Known rows, with every way that one mark hangs from another
R(B X(N P T(K))): [  1.6 -10.5   4.5 -21.1 -11.2   4.1   8.6 -15.4  -5.0   0.0  23.1 -15.6
  -2.0 -31.8  42.7  -4.8 -46.7 -18.6  -9.4   4.5 -24.3  36.5 -26.9  30.1
  27.8   9.3 -15.2  34.5]
W(R(B X(T))): [ 10.2 -20.5   3.1   6.4 -18.2  15.2  -3.3  12.1   3.4  -2.4  15.3 -11.7
 -10.1 -30.3  23.7   4.0 -47.2 -24.9  -5.0   3.0 -31.1   1.7  -5.2   6.2
  33.1  14.4   6.5  19.5]
X(P R T(K)): [  2.1  15.6   6.8 -15.7 -18.3   1.6  24.4  -7.5   5.7 -13.9  16.5   7.5
   2.2 -24.5  53.5 -24.2 -29.7   1.1 -13.7  -1.9 -11.9  39.7 -21.7  14.8
  17.3  10.0 -13.2  43.3]
R(X(N T)): [ -8.8 -14.7  -3.3   5.1  -2.8   6.8  10.1  -7.8  -4.5   6.2   9.8   4.4
   0.3 -40.6  37.4 -22.2 -28.5 -13.3 -16.2  -5.1 -23.5  33.0  -8.5  22.3
  35.7   4.3 -13.8  21.9]
W(R(B X(N P))): [  7.0 -26.4   0.3  -1.6 -12.5  10.8  -5.1   4.6   2.9  -5.0  14.8 -12.4
  -4.1 -35.5  24.3  -3.0 -50.9 -23.1  -9.0  12.8 -26.0   2.3 -18.7  10.1
  33.1   6.5   9.2  13.9]
A(M Z): [  1.3   0.8 -22.3  47.7  -8.2  20.3   9.9  20.3  14.5  26.0   2.7  27.2
 -30.6 -22.2  28.7 -15.7   2.9 -13.0 -18.5 -45.7 -12.4 -23.3  37.4 -14.4
  37.5  18.6  -1.5  -4.1]
X(T): [  2.3   5.4  -6.4  12.6  -7.8   8.4  17.1  10.4   7.1   8.3   8.0  16.7
   3.7 -21.7  40.1 -26.0 -17.2   1.3 -11.3 -20.8 -17.0  23.8   5.3   2.7
  25.4  12.9  -8.6  14.4]
T(K X): [ 13.8  19.0  14.5   0.6  -1.9  20.4  23.5   8.9  22.5  22.3  12.1   0.6
  -2.9 -20.3  51.3 -16.8 -30.5   8.6   5.9 -19.6  -7.9  10.9  19.0   3.5
  22.7  22.5 -11.4  36.9]
T(K X(N P R(B))): [  9.6  10.7  18.6 -30.4  -4.8   9.8  16.2 -12.9  17.9  -1.1  22.2  -6.0
   2.3 -29.6  49.3 -19.5 -43.4  10.1  -4.1   8.1  -5.3  21.2 -19.4  16.3
  14.4  14.3  -5.3  42.7]
W(R(B X(N))): [  6.8 -28.5   1.2   5.1  -9.5  14.9  -6.0   6.9   4.4  -3.9  13.7 -10.3
  -8.8 -37.8  18.1  -1.4 -50.5 -24.9  -8.5   9.8 -26.7  -3.8 -11.1   4.0
  35.2   7.3  12.8  12.9]
X(R): [ -8.1  -3.5  -8.5  16.7  -7.7  14.2   9.7   8.0   9.6 -12.4   0.6  18.5
  -3.6 -37.5  26.7 -28.2 -30.7  -4.5 -18.5  -1.3  -7.0   0.2  -6.3 -11.3
  29.8  -3.8  17.2  18.3]
X(N P R(B) T(K)): [  2.5   2.0   9.5 -37.4 -10.2  -4.6  15.9 -26.3   4.3 -23.1  28.6   0.8
   6.0 -32.9  43.7 -23.6 -39.1   1.0 -18.6  14.6 -11.8  43.5 -45.9  22.1
  12.0   7.3  -8.2  37.6]
R(B X): [ -3.0 -16.1  -7.4  10.6 -11.8  18.3  -0.9   8.5  -1.3   5.3   7.6  -9.7
 -10.5 -33.7  26.7  -1.1 -48.5 -25.6  -7.4  -3.0 -22.3   1.1  -4.9   6.7
  38.5   2.8   7.6  21.3]
N(C X(R)): [-28.4  -2.8 -16.1  15.1  -9.5 -14.0  -1.8   4.8   8.0   7.5 -10.7 -15.2
  -5.8 -41.1  30.5 -37.1 -35.0  -9.6 -10.7   6.8  -1.0  -8.6  13.1 -27.0
  29.9 -14.5  20.9  -6.2]
D(C): [-16.0  -1.8 -27.1  34.6   0.6  23.6  -5.8  25.4   5.5  16.0   3.5  22.5
  -0.9 -36.2  34.7 -27.1 -13.3  -1.3 -15.0 -20.1  -7.8 -11.5   5.1 -13.1
  13.1  -4.7  -1.5  -5.9]
C(D): [-18.9   2.9 -25.9  24.2   5.6   9.6   1.1  27.8  -2.2  16.7   0.2  11.2
  -4.7 -34.9  36.0 -28.3 -12.6  -5.4 -13.7 -14.4   2.0  -0.1   9.8  -5.5
  33.8   3.0   6.0   1.2]
X(N(C) P R): [-17.0  -4.5 -14.8 -14.2  -5.2 -13.3   4.2 -12.2   5.0 -18.7   6.9   7.4
   3.9 -50.0  32.7 -43.8 -31.6   4.6 -28.6  17.3   4.3  10.2 -30.4   7.5
  19.4 -14.5   8.1  12.1]
A(M): [ -2.9  -2.0 -21.4  39.1  -4.5  12.6  12.4  18.2   9.6  21.1   1.4  18.8
 -14.4 -19.8  28.9 -21.4  -8.4 -12.1 -11.5 -31.4  -7.2 -11.6  16.8 -11.5
  37.7   5.2   3.0   3.4]
Z(A(M)): [  0.5   3.1 -21.1  40.4 -12.1  20.7   8.0  17.4  16.4  25.1   4.3  27.8
 -22.7 -25.9  19.4 -19.1  -1.9 -12.5 -24.3 -43.7 -13.4 -23.3  29.8 -11.9
  36.3  13.9  -2.0   4.0]
N(C(D(M))): [-30.6  12.1 -35.9  29.3   1.6  -6.6  -8.1  29.6  -2.0  20.8  -4.0   2.0
 -18.2 -40.3  32.1 -32.0 -11.7  -6.2 -12.0 -14.6  16.0 -23.8  22.3 -11.8
  25.1  -4.6   7.0  -7.1]
N(C): [ -9.9   6.3 -21.6  21.2  -6.5  -1.8   5.2  19.4  11.9  11.8  -3.3   3.4
 -10.5 -37.2  30.2 -30.6 -22.8  -1.4 -13.6 -15.6   1.8 -17.5  19.9 -12.8
  27.2  -2.9   6.7   2.5]
R(X(N P T(K))): [ -4.3  -5.1   3.1  -9.8  -6.0   2.5  18.2 -14.2  -4.1   6.0  14.9  -3.4
   1.9 -34.6  51.2 -19.6 -32.3 -12.2 -12.0  -3.7 -21.7  45.8 -16.2  31.5
  31.8   7.2 -25.0  34.2]
W(R(B X(N(C) P))): [  4.1 -24.4  -3.1  -2.4 -14.0   4.9  -7.8   5.7   2.6  -4.8  13.6 -17.0
  -7.8 -38.5  23.5  -4.2 -50.6 -22.6  -9.4  13.5 -21.6  -4.2 -15.0   8.9
  31.5   4.7   9.9  12.2]
X(N(C(D)) R(B) T): [-17.9  -5.9 -13.4 -18.1  -3.9 -12.1  -7.1 -10.5  -1.8 -18.4  20.9   1.2
  -8.0 -51.8  24.6 -31.4 -27.3  -0.5 -28.0  16.6   0.6  10.0 -26.9   8.0
  15.0  -1.0   8.5  13.5]
T(K X(N P R)): [  7.0  13.0  17.7 -24.6  -2.1   8.3  21.3 -12.2  18.1   1.2  18.5   0.4
   5.0 -31.3  52.9 -26.7 -36.8  13.2  -5.0   4.5  -3.4  26.2 -13.7  17.4
  16.2  13.1  -9.8  42.6]
W(R(B)): [ 13.4 -15.4  -2.3  13.1 -12.6  17.5  -1.3  20.7  12.9  -1.9  10.5  -2.3
  -6.6 -26.3  18.1  -4.1 -43.2 -15.6  -5.0  -0.8 -20.8 -14.8  -1.4 -12.4
  29.5  11.3  19.4   5.8]
X(N P R): [-11.5  -9.4  -8.6 -12.5  -2.8  -1.8   9.6 -14.0   3.9 -20.0   8.9  15.8
  11.7 -42.8  34.2 -41.1 -31.8   3.0 -27.1  15.7  -4.0  24.4 -38.0   9.4
  23.2 -10.4   7.5  14.8]

Rows
[ -1.4   0.5   2.3 -15.3  -2.4   6.3   8.1  -4.9  12.4  -1.6  10.3   9.9
  13.5 -35.6  42.2 -35.9 -32.4  16.1 -14.6   9.8  -5.1  19.9 -19.4  16.3
  18.9   5.3   1.5  21.5] => T(X(N P R))
[-22.0  -2.1 -13.9  -9.9   0.1 -13.2  -0.6  -9.7  -1.3 -14.4  15.0   9.9
  -5.5 -54.3  29.9 -41.8 -17.6   3.9 -30.1  11.2   2.4  16.6 -19.2   8.8
  17.7  -2.4   1.9  13.8] => X(N(C(D)) R T)
[-27.1   0.2 -17.8   4.9 -13.4 -20.0  -0.6   2.6   5.2   5.9 -10.1 -18.7
   0.5 -37.3  39.1 -38.7 -36.3  -7.7 -11.1  10.0  -0.4   1.3   2.1 -18.1
  26.8 -15.6  14.9  -4.2] => N(C X(P R))
[ 13.4 -14.1   7.8  -3.4 -20.1  11.7   2.1   7.5   3.4  -2.7  18.4 -17.2
  -8.8 -26.0  33.2   5.5 -49.7 -24.0  -2.4   3.4 -29.9   9.9 -11.0  12.2
  30.6  16.5  -0.9  27.9] => W(R(B X(P T(K))))
[ 10.7  12.2  16.5  -9.8   5.8  14.9  22.9  -3.4  21.7  18.5  16.8   1.6
   1.2 -27.2  48.8 -23.4 -30.1  11.3   0.7 -11.0  -6.1  18.2   8.2   9.4
  20.0  19.5 -12.2  32.9] => T(K X(N))
[ -7.3   4.1  -8.7  -1.4   6.1   2.4   0.7   8.7  11.0  19.0   7.9   4.1
   2.5 -39.3  37.9 -35.8 -21.6  14.5 -10.9  -3.2   1.9   1.1   7.8   7.9
  21.2   8.1  -0.4   6.7] => T(X(N(C(D))))
[-48.4   3.3 -31.2  23.5  -1.8 -19.1 -15.7  14.9  -6.1  15.9 -11.7 -16.6
 -14.2 -44.4  32.1 -38.1 -23.3 -14.8  -9.4   7.7  12.8 -14.6  15.2 -26.2
  28.3 -15.6  20.7 -15.0] => N(C(D(M)) X(R))
[  2.9 -25.5   0.6  13.1  -6.7  13.6   0.6   6.9   5.1  -0.3   8.3  -1.7
  -5.7 -40.0  23.5 -12.1 -39.7 -20.0 -10.4   4.2 -25.0   2.8  -3.5   4.9
  37.6   5.5   5.8  12.1] => W(R(X(N)))
[  4.7   8.3   4.8 -22.7  -2.2  -5.3  26.8 -16.6   5.2   2.5  21.3   6.9
  13.2 -24.2  55.4 -32.4 -20.8   6.8 -13.3  -7.6 -13.0  52.6 -22.9  24.1
  17.0  12.0 -25.7  26.1] => X(N P T(K))
[ -4.6  -8.7   5.0   0.4  -1.9   8.1  16.3 -11.3  -1.4   7.5  14.2  -0.2
  -3.9 -38.7  43.1 -18.1 -31.1 -14.6 -11.6  -7.0 -22.7  36.2  -5.3  22.2
  34.1   7.9 -19.5  32.5] => R(X(N T(K)))
[  3.3   2.7  -1.0 -10.9   1.5   6.4  10.8   1.2  12.8  14.6   9.5   8.1
  16.5 -28.0  46.3 -35.1 -27.3  16.6  -9.5  -1.9  -7.5  21.5  -8.6  17.3
  20.5   9.8  -6.1  13.3] => T(X(N P))
[-16.0  12.9  -8.6  -1.9 -13.1 -22.8  11.9   0.6   6.2  21.5  -1.4 -25.1
   0.8 -24.5  53.4 -32.3 -28.2  -4.6  -2.0  -5.9  -6.3  20.5  13.1  -8.0
  22.6  -0.1  -7.5   3.4] => N(C X(P T(K)))
[  8.6  18.5   3.0  -8.4 -12.9   1.9  28.4   1.6   6.8   8.3  14.5   4.4
   7.1 -13.7  59.6 -22.0 -22.3   3.0  -5.8 -18.9 -15.0  41.8  -6.7  16.0
  19.5  16.7 -24.3  32.1] => X(P T(K))
[ -9.3   1.9   4.4 -10.6 -15.7  -5.8  12.2  -9.3   3.4   1.0   6.5 -16.9
   7.9 -20.0  48.1 -22.8 -41.8 -10.7  -3.0   7.7 -18.2  34.5 -13.9  -6.5
  24.0   2.7   2.9  16.4] => N(X(P R(B) T(K)))
[ -5.3 -20.4  -7.6  -8.9  -8.1   6.7  -0.5  -7.3  -5.2  -0.5  12.8 -11.5
   0.4 -37.1  32.4  -9.7 -49.7 -20.4 -13.2   8.8 -20.4  18.2 -26.9  21.0
  33.5  -1.6   0.5  18.7] => R(B X(N P))
[  8.1 -23.4   0.6  12.2 -15.5  18.6  -5.4  15.5   5.2  -2.0  10.9 -11.5
 -11.6 -32.9  20.0   3.5 -50.5 -27.3  -4.9   3.8 -27.7  -9.0  -3.7  -0.1
  36.3   9.9  13.8  15.5] => W(R(B X))
[-24.9  -1.9 -16.6  -0.1 -16.2 -19.4  -4.6   1.8   5.0   3.1  -5.7 -24.4
  -1.5 -35.9  34.9 -31.4 -42.6 -10.5  -9.9  14.1  -1.8  -3.2  -2.9 -18.7
  25.2 -15.0  20.1  -4.3] => N(C X(P R(B)))
[ -0.9  -0.5  -7.3 -16.5  -2.5  -7.4  17.9 -11.4   1.2   0.5  15.9  13.7
  18.9 -27.6  47.8 -38.3 -18.8   9.1 -19.7  -3.5 -14.0  47.9 -27.2  23.5
  18.8   6.4 -18.0  11.3] => X(N P T)
[ -7.8  -2.6  -1.0 -11.0  -7.5  -5.7  13.7 -13.0  -3.1   6.8  13.9  -9.8
  -3.6 -39.9  49.9 -21.9 -31.9 -11.1 -13.2  -2.6 -16.2  36.4 -10.8  30.3
  29.4   4.0 -24.0  32.1] => R(X(N(C) P T(K)))
[ 13.9  22.0  13.3  -9.3  -5.8  14.2  25.3   6.6  19.7  20.6  12.9  -3.2
   3.7 -16.4  59.6 -18.4 -32.6  11.1   5.6 -15.7  -7.5  20.6   8.2  12.1
  19.9  20.9 -16.4  38.5] => T(K X(P))
[-20.4   6.5 -16.0   1.8 -13.5 -24.3   5.1   4.0   3.0  20.4  -5.2 -19.7
   5.6 -26.5  48.2 -36.7 -27.0  -3.2  -6.2  -3.6  -7.6  17.9  10.0  -8.6
  24.0  -4.0  -2.7  -7.2] => N(C X(P T))
[  9.2  17.6  18.1  -4.2  -5.3  20.1  20.7   2.6  21.6   6.8  12.9   1.9
  -6.3 -27.5  47.1 -18.6 -35.7   8.0   0.5  -7.8  -6.3   9.7   8.6   2.6
  20.7  17.8  -3.1  44.9] => T(K X(R))
[-36.9  -0.1 -26.2  -0.6 -10.1 -23.2 -13.7   9.5  -4.2   7.5  -5.4 -27.6
  -5.1 -41.4  37.9 -32.2 -35.3 -12.0 -11.5  16.5   7.4  -5.7  -3.0 -16.3
  26.0 -14.5  20.6  -8.1] => N(C(D) X(P R(B)))
[-16.8  -4.7  -2.8   9.7  -9.3  -1.9   8.9  -1.9   3.9   4.1  -2.3  -3.0
   8.0 -27.5  38.4 -32.7 -31.0  -8.6  -8.9   2.9 -18.0  26.2  -0.5 -15.3
  30.4  -1.1  10.0   3.7] => N(X(R T))
[  6.2  12.5   7.5 -23.7 -21.3   3.2  17.7  -8.2   5.5 -18.2  22.3  -1.4
  -0.9 -21.7  47.6 -13.9 -39.9  -3.3 -11.3   3.1 -13.4  32.8 -29.6  13.9
  14.6  11.6  -5.9  43.5] => X(P R(B) T(K))
[-41.4   9.5 -29.7  20.9  -1.6 -23.3  -9.9  16.7  -8.1  30.4  -6.2 -18.8
  -9.2 -33.9  41.5 -36.8 -14.0 -11.2  -4.5  -5.9   5.6   1.6  22.6 -16.6
  25.4  -4.1   2.9 -18.3] => N(C(D(M)) X(T))
[-21.1   8.3 -23.5 -12.6   1.0 -22.9   2.4  -3.0  -8.0   8.6  13.8   3.3
   5.2 -36.3  47.7 -42.6  -9.6   6.7 -20.2  -1.6   3.9  29.9 -17.9  22.3
  14.4   1.2 -17.1   1.4] => X(N(C(D(M))) P T)
[ -1.7   4.7   8.7 -29.5  -7.4  -6.2  22.5 -25.6   4.5 -19.1  23.5   9.2
   8.7 -35.2  49.5 -34.0 -28.5   5.3 -21.1   9.3  -9.6  49.9 -38.1  23.3
  14.6   5.5 -14.9  37.6] => X(N P R T(K))
[ -2.3 -25.4  -6.7   4.8  -8.4   7.2 -13.6  11.2   0.7  -1.5  13.6 -16.4
 -14.7 -44.4  18.5  -3.4 -46.3 -25.1  -9.9  12.3 -18.0 -12.1  -7.3   3.9
  33.3   5.6  13.8   9.5] => W(R(B X(N(C(D)))))
[-37.3  -3.3 -25.2   9.9  -6.4 -16.9 -15.1  12.3  -1.6   9.4  -6.2 -24.5
 -12.0 -44.8  29.1 -31.0 -34.2 -14.5 -10.7  12.9   6.7 -14.9   8.4 -24.9
  28.9 -12.6  25.7 -10.2] => N(C(D) X(R(B)))
[ -9.3 -17.1 -11.9 -11.1  -9.5  -1.0  -4.3  -5.5  -4.9   0.9  11.3 -17.7
  -4.8 -42.3  31.5 -11.7 -48.9 -19.5 -14.7  10.2 -14.1   8.3 -21.7  19.2
  31.4  -4.8   1.2  16.9] => R(B X(N(C) P))
[-16.6  -1.8  -3.9  -0.4 -13.3  -8.1  10.4  -4.5   1.0   3.0  -1.6  -6.1
  14.0 -23.9  46.2 -34.4 -32.1  -6.3  -9.9   6.2 -17.0  35.9 -11.5  -6.2
  27.8  -2.6   4.4   5.7] => N(X(P R T))
[-16.9   9.8  -7.1   8.0  -9.1 -17.4  10.2   2.6   9.1  23.1  -1.8 -21.9
  -5.5 -27.6  45.0 -30.9 -27.0  -6.5  -1.4  -9.4  -7.3  11.4  24.0 -16.6
  25.3   0.9  -2.5   1.3] => N(C X(T(K)))
[  4.3  -2.7   3.5 -11.4 -19.0   9.5   9.6  -2.5  -3.7   3.8  18.1 -17.7
  -6.7 -24.3  45.8   2.7 -47.2 -21.9  -3.9  -3.8 -25.8  29.1 -15.9  24.8
  29.8  12.3 -13.6  38.4] => R(B X(P T(K)))
[-20.8  10.2  -5.7  -7.6 -16.4 -23.5   8.9  -6.3   5.4   6.6   0.6 -22.8
  -1.7 -32.4  49.1 -33.8 -33.8  -5.9  -7.4   6.2  -4.4  19.3   2.3  -8.8
  20.5  -4.8   0.0  11.2] => N(C X(P R T(K)))
[ -2.6 -19.6  -2.0  -7.0  -7.5   8.6   0.9  -8.5  -5.0   0.3  18.1  -7.9
  -3.9 -37.4  29.1  -7.6 -43.4 -19.9 -13.8   3.4 -25.9  23.7 -19.0  20.8
  31.7   6.7  -3.8  21.9] => R(B X(N T))
[-12.9   3.8   3.5  -5.6 -13.3  -7.0  17.3  -8.1   3.3   4.2   2.5 -10.8
   9.0 -21.5  52.2 -29.8 -34.6  -7.5  -5.0   4.0 -16.1  39.2  -8.9  -5.5
  26.1   1.3  -1.6  15.8] => N(X(P R T(K)))
[  1.5  10.9   8.8  -0.9 -12.3   9.9  22.5  -4.0   9.9 -11.6  15.1  12.0
  -7.3 -30.0  41.8 -21.9 -27.8  -2.2 -12.9  -7.8 -12.8  26.1  -6.4   2.1
  21.1  11.3  -5.7  40.6] => X(R T(K))
[-17.9  -9.6 -13.2   0.5   0.6  -4.8   2.0  -8.1   9.1 -16.3   6.0  12.2
  -5.6 -54.8  20.5 -41.4 -29.3   1.1 -27.3  12.4   3.1  -3.6 -14.6  -5.5
  23.0 -12.8  15.8   9.2] => X(N(C) R)
[-21.5  -6.8 -20.5 -21.2  -4.6 -14.2  -8.6  -7.2  -1.6 -19.0  13.2  -3.3
  -1.5 -52.1  28.8 -34.1 -36.6  -1.2 -28.0  24.7   8.7   1.9 -37.9   8.4
  17.5 -12.5  15.5   8.7] => X(N(C(D)) P R(B))
[ -3.9 -11.3   0.2 -16.8  -5.0   1.9   5.0 -17.0   3.6 -23.2  21.7  12.6
   3.0 -40.8  24.4 -27.8 -33.6  -0.2 -25.1  13.2 -13.4  24.6 -34.5   8.8
  17.7   3.1   7.4  20.6] => X(N R(B) T)
